What can hang from each mark
z906: z151
z850: z151 z321 z789
z383: z151
z151: z383 z906
z229: z383 z968
z780: z177
z438: z968
z676: z151 z177
z968: z151 z177 z229
z789: z850 z968
z177: z850 z906 z968

Each row was made from one small tree. Brackets hold a mark, then the marks that hang from it, in the order of their numbers. Every link used is in the known rows. Write each row's tree.
Known rows
{z177 z850 {z968 {z151 z383 z906}}}: [ -2  -3  11  15  30 -17 -26  18   5  18   9  46 -23 -18  16 -10   1   0
  24 -20   0   6 -32 -15   4  18 -13   3   0]
{z850 {z151 z383 z906} z321}: [ -1   8  29   7  15  -1   8   3   4   0 -10  29  14  -7  -5 -41  -1   2
   9 -30 -26  -2 -33  -4 -10  17   5   9  -8]
{z438 {z968 z229}}: [  8 -15   6  -2  18   4 -20  -4  -3  -8 -14  -1 -15   3  24 -14  31   3
  19  -8  -8  21  -5 -16  -4  38  27 -38   0]
{z789 z850 {z968 {z229 z383}}}: [ 24  -5  23  -2  14  -2  -9  -4  -3 -23 -12   7 -21   9   8 -28  16  13
   7 -14 -17  14 -11 -24 -15  41  13 -44 -14]
{z676 {z177 z850 {z968 {z151 z383}}}}: [  5  -5   6  14  27 -14 -20  18   8  16  20  50 -31 -11  24  -5   2 -11
  18 -11  18   9 -13   1  13  13 -15  -6   9]
{z177 {z906 z151}}: [ 12   4  -5  18   4  -1  -2  13  18   1  15  19  -8  -2  21 -21  16 -31
  29 -24  10  -3 -15  -8  25  28  -4   1  -5]
{z789 z850 {z968 z151 {z229 z383}}}: [ 22 -12  21  -3  26   2 -18  -1  -6 -22 -13   9 -30  12  16 -22  19  24
  13  -9 -24  27 -10 -31  -6  55  17 -50 -13]
{z850 {z151 z383} z321}: [ 15  11  28   0  10   4  12   2   8  -7  -6  18  10  -3   1 -43   8  -1
   3 -26 -22   1 -25   3  -3  20  18  -3 -11]
{z850 {z151 z383 z906} z321 {z789 z968}}: [ 26  11  29  12  -2  -6   9  -5  12 -24 -11  31  12  -4  -7 -61   8  -2
   5 -32 -34   1 -30 -17 -41   8   8   5 -41]
{z438 {z968 {z177 z906} z229}}: [ 12 -20 -10  -1  12   8 -20  -4   0 -14  -7  11 -21  -3  43  -2  36   3
  33  -5   2  16   4 -35  17  47  34 -41   3]
{z780 {z177 {z850 {z151 z383}} z906 {z968 z229}}}: [ 33  17   0  40  20  -6 -29  35   9   6  22  36 -32 -20  42 -17  18 -26
  51 -36  19  12 -22  -2  36  26   7  -1 -16]
{z906 z151}: [  8  -2   3   6   5   0   5   7  15   3   6  12   1   2  12 -20   6 -16
   9 -19   4   1 -14  -6   7  27   1  -4  -1]
{z850 z151 z321 z789}: [ 34  24  18  -8  -6  13  17  -6  17 -39   3  10  20   6  12 -55  10  -5
   0 -16 -34   3 -18   5 -23  11  29  -6 -32]
{z676 {z151 z383} {z177 z850 z906 z968}}: [ 18   0   1  40  17 -27 -19  15  19  22  29  70 -40 -11  18  -7  13 -48
  35 -29  39  -4 -18   2  34   3 -30   7  -1]
{z229 {z383 {z151 z906}} {z968 {z177 {z850 z789}}}}: [-18 -23  31 -11  22 -33  -6 -14  -4   4 -16  58  -9 -29 -11 -12 -29  26
 -23  -6   7  -1 -24 -18 -23  19 -29 -32  19]
{z229 z383 z968}: [-15 -13  32 -13  17 -20  -5   3  -7   2 -15  18 -11 -17  -9 -20   3  10
 -14 -14  -1  -8 -16   1 -10  22 -13 -25  26]
{z676 z151 {z177 z850 {z968 z229}}}: [ 16  -8  -2  24  24  -9 -19   4  10   5  22  51 -34   1  27   3  10 -27
  21 -15  22  15  -5   3  17  13 -11  -9   3]
{z383 {z151 z906}}: [-12 -11  16   0  17 -19  -7   3  -2  11  -7  24   3  -8 -10 -12 -10   8
  13 -16 -11  -2 -23 -12  -2  29 -14   1  11]
{z438 {z968 {z151 z906} {z177 {z850 z321}} z229}}: [ -2 -19  -1  -5  31  14 -17 -19   2 -21  -6  34 -12  -1  45  -7   9  27
  21   6 -10  36  -6 -36  -7  43  32 -44  -6]
{z177 z906 {z968 z151}}: [ 22   6  -5   8  12  -3 -27  25   7  -7  17  19 -26  -3  35 -14  32 -14
  37 -13  -7   0 -13 -13  24  31   7   1  -7]
{z968 z151 z177 {z229 z383}}: [ -6 -31   7 -17  35   5 -20  -2 -12  -6 -16  20 -25   0  24  12   9  35
   9   3 -14  26  -3 -31  16  62  19 -42  20]
{z850 z321 z789}: [ 24  22  14 -16  -6   3   9  -8  20 -40   5  15  10  11  11 -47   8  -6
   1  -5 -23  -1 -11   7 -28   7  16 -14 -28]
{z789 {z850 {z151 z383 z906}} {z968 z229}}: [ 20  -3  29  16  17   1  -1   3  -4  -8 -17  18  -4  -3   3 -38  11  12
  15 -37 -30  13 -25 -29 -15  35  14 -17 -18]
{z789 {z850 z321} z968}: [ 40  21  18 -11 -13   5  17  -8  19 -47   7   3   8  16  12 -56  12   3
   2 -12 -22  -2  -7 -12 -31  17  25 -25 -37]
{z789 {z850 z321} {z968 z177}}: [ 41  11  10 -22 -16  11  24 -14  18 -52   4   8  11  14  21 -42   7  18
  -6  -4 -18  -3   4 -29 -28  25  37 -34 -30]
{z676 {z151 z383} z177}: [ -2 -16  15  15  17 -22  -1   0  10  20   3  48 -17   1  -7  -7   3 -21
  12 -23  17   1  -9   3  16  17 -20  -5  15]
{z850 z151 z789}: [ 29  11  12  -3  -3   8   9   1  13 -25   2   4  15  -6  10 -39  10  -4
   6 -22 -27   2 -17  -3 -14  17  25  -4 -18]
{z780 {z177 {z850 z151 z321 z789} z906}}: [ 46  42  -2  19 -10   5   5   9  34 -45  34  28   7  -8  38 -54   3 -28
  39 -23   2   6 -16   9   3   8  23  -2 -45]

Which tree is each row?
[  3 -10  14   1  32  -5 -16  -9  -2  -8   1  48 -28  -5  22  -4  -3  10
  16  -1   7  17 -17 -17  23  43   1 -39   1]  {z968 {z177 {z850 z321} z906} {z229 {z383 z151}}}
[  4 -23  -1   8  22  13  -8 -12  -2  -6  -9  20   1 -19  35  -6   7  19
  21 -16  -6  27 -13 -39  -2  39  38 -28   2]  {z438 {z968 {z177 {z850 {z151 z906}}} z229}}
[  6 -17 -10  -7  23  13 -21   4   0 -19   4  20 -22  -3  44   7  24  17
  36  -3 -12  19   4 -31  33  56  26 -29   9]  {z968 z151 {z177 z906} z229}
[-16 -29  16   9  43  -7 -35   1 -13  17 -27  26 -28  -2  17  -6  24  16
  28 -14 -14  31 -20 -29   2  49   6 -33   8]  {z438 {z968 {z151 z383 z906} z229}}
[ 30  26  -1   9  11   0 -18  16  16 -25  25  27 -18   3  44 -22   7 -12
  27  -7  11  13  -6   8   0  15  15 -15 -24]  {z780 {z177 {z850 z321} {z968 z229}}}
[ 14  21  36   2  11   4  18  -1   7 -12  -8  25  16   4  -1 -53  -5   5
   2 -28 -31  -2 -34  -4 -16  19  10  -6 -18]  {z789 {z850 {z151 z383 z906} z321}}
[-11 -16   5  16  13 -18   0  -3  10   9   8  46  -4   0  -4  -5  -5 -17
  20 -20   8  -1  -8  -6   5  16 -22  10  15]  {z676 {z151 z906} z177}
[ 43  28 -16  20   2 -10 -30  28  27 -25  39  34 -28  -9  52 -24  15 -27
  49 -12  16   9 -10  -4  16  17   5  -6 -33]  {z780 {z177 {z850 z789} z906 {z968 z151}}}
[ 19 -18  15   7  10   1  -3  -5  -2 -16 -21  31  -2 -12   9 -24  10  20
   8 -28 -28  14 -15 -42 -24  33  19 -15 -18]  {z850 {z151 z383 z906} {z789 {z968 z177 z229}}}
[ -7 -20  16  -6  39   1 -27   4 -12  -1 -13  16 -28   2  15  -1  14  20
  18  -5 -18  26 -13 -15  14  54   7 -34  13]  {z968 z151 {z229 z383}}
[-12  -7  16  25  22 -10   4   7   7  18  11  49   4 -26   0 -17 -19  -9
  20 -31   7   3 -26  -2   2   8 -14  12  13]  {z676 {z177 {z850 {z151 z383 z906}}}}
[ 40  39  10  24  -1  -5   1  11  31 -27  25  41  -2 -11  28 -54   2 -30
  37 -30   7   5 -24  10   7   7  12  -5 -42]  {z780 {z177 {z850 {z151 z383} z321 z789} z906}}
[ 46  24 -14  23 -18 -15 -11  12  34 -41  34  25 -11 -14  31 -39  10 -28
  48 -22  19   2  -5 -12  -6   9  10  -9 -44]  {z780 {z177 {z850 {z789 z968}} z906}}
[ 25  10  -7  24   3  -4 -14  25  16   6  18  23 -20   1  30 -20  26 -40
  27 -24  13  -9 -18  -9  23  22  -8  10 -12]  {z177 {z906 z151} z968}
[ -9 -21  12   3  13 -14  -2   5   2   8  -7  37 -20 -17  13  -9   7  -5
  -5 -17  22  -9 -10 -20  19  36 -17 -24  25]  {z229 z383 {z968 {z177 {z906 z151}}}}
[ 35  28  24 -10  -3  19  25  -4  14 -36   5   1  21  12  16 -54   5   3
  -1 -18 -32   1 -18   2 -12  22  34 -17 -25]  {z789 {z850 z151 z321}}
[ 24  11   4  17   8 -11   0  -1  24  -8  30  56 -17   7  21 -20   2 -33
  10 -12  21   2  -9  11   2  -4 -10   2 -13]  {z676 z151 {z177 {z850 z321} z968}}
[ 32  -1  14   4   0   5  19  -9  17 -23   5  31   9 -16  15 -37   0  12
   2 -25  -5   6 -15 -26 -13  18  32 -15 -25]  {z789 {z968 {z177 {z850 {z151 z383} z321}}}}
[ 35   8   2  36  -1 -15  -6   5  31  -7  18  44 -21 -13  17 -42  14 -40
  28 -34  21   3 -25 -17   0   9 -12  -9 -39]  {z177 {z850 {z789 z968}} {z906 {z151 z383}}}
[ 28  26  24  17   9  -5  -2   6  16 -10   7  49   1 -12  12 -51  -1 -15
   5 -28 -17  -1 -41   1 -27  -7  -1  11 -36]  {z177 {z850 {z151 z383 z906} z321 z789} z968}
[ 31  22 -12  17  -6 -14 -22  34  16 -10  26  17 -20  -5  35 -17  22 -29
  45 -19  17 -11  -6  -3  21  21   3   8 -13]  {z780 {z177 z906 z968}}
[ 22  11  -6  18  17   0 -29  18   9 -10  24  28 -31 -12  41 -11  24 -22
  40 -18   7   6 -15  -5  21  20   6  -8 -10]  {z177 z850 z906 {z968 z229}}
[ 48  19  16   0 -15  10  17  -7  19 -49   2   7  17   5  10 -63  17  -3
   2 -22 -34   4 -13 -11 -37  11  32  -5 -48]  {z850 z151 z321 {z789 z968}}
[ -9 -14  20  16  20 -25  -8   0   7  21  -9  44 -10  -6 -14 -13   2 -10
  18 -32   0  -3 -28 -13   8  22 -18   4   7]  {z676 {z151 z383 z906}}
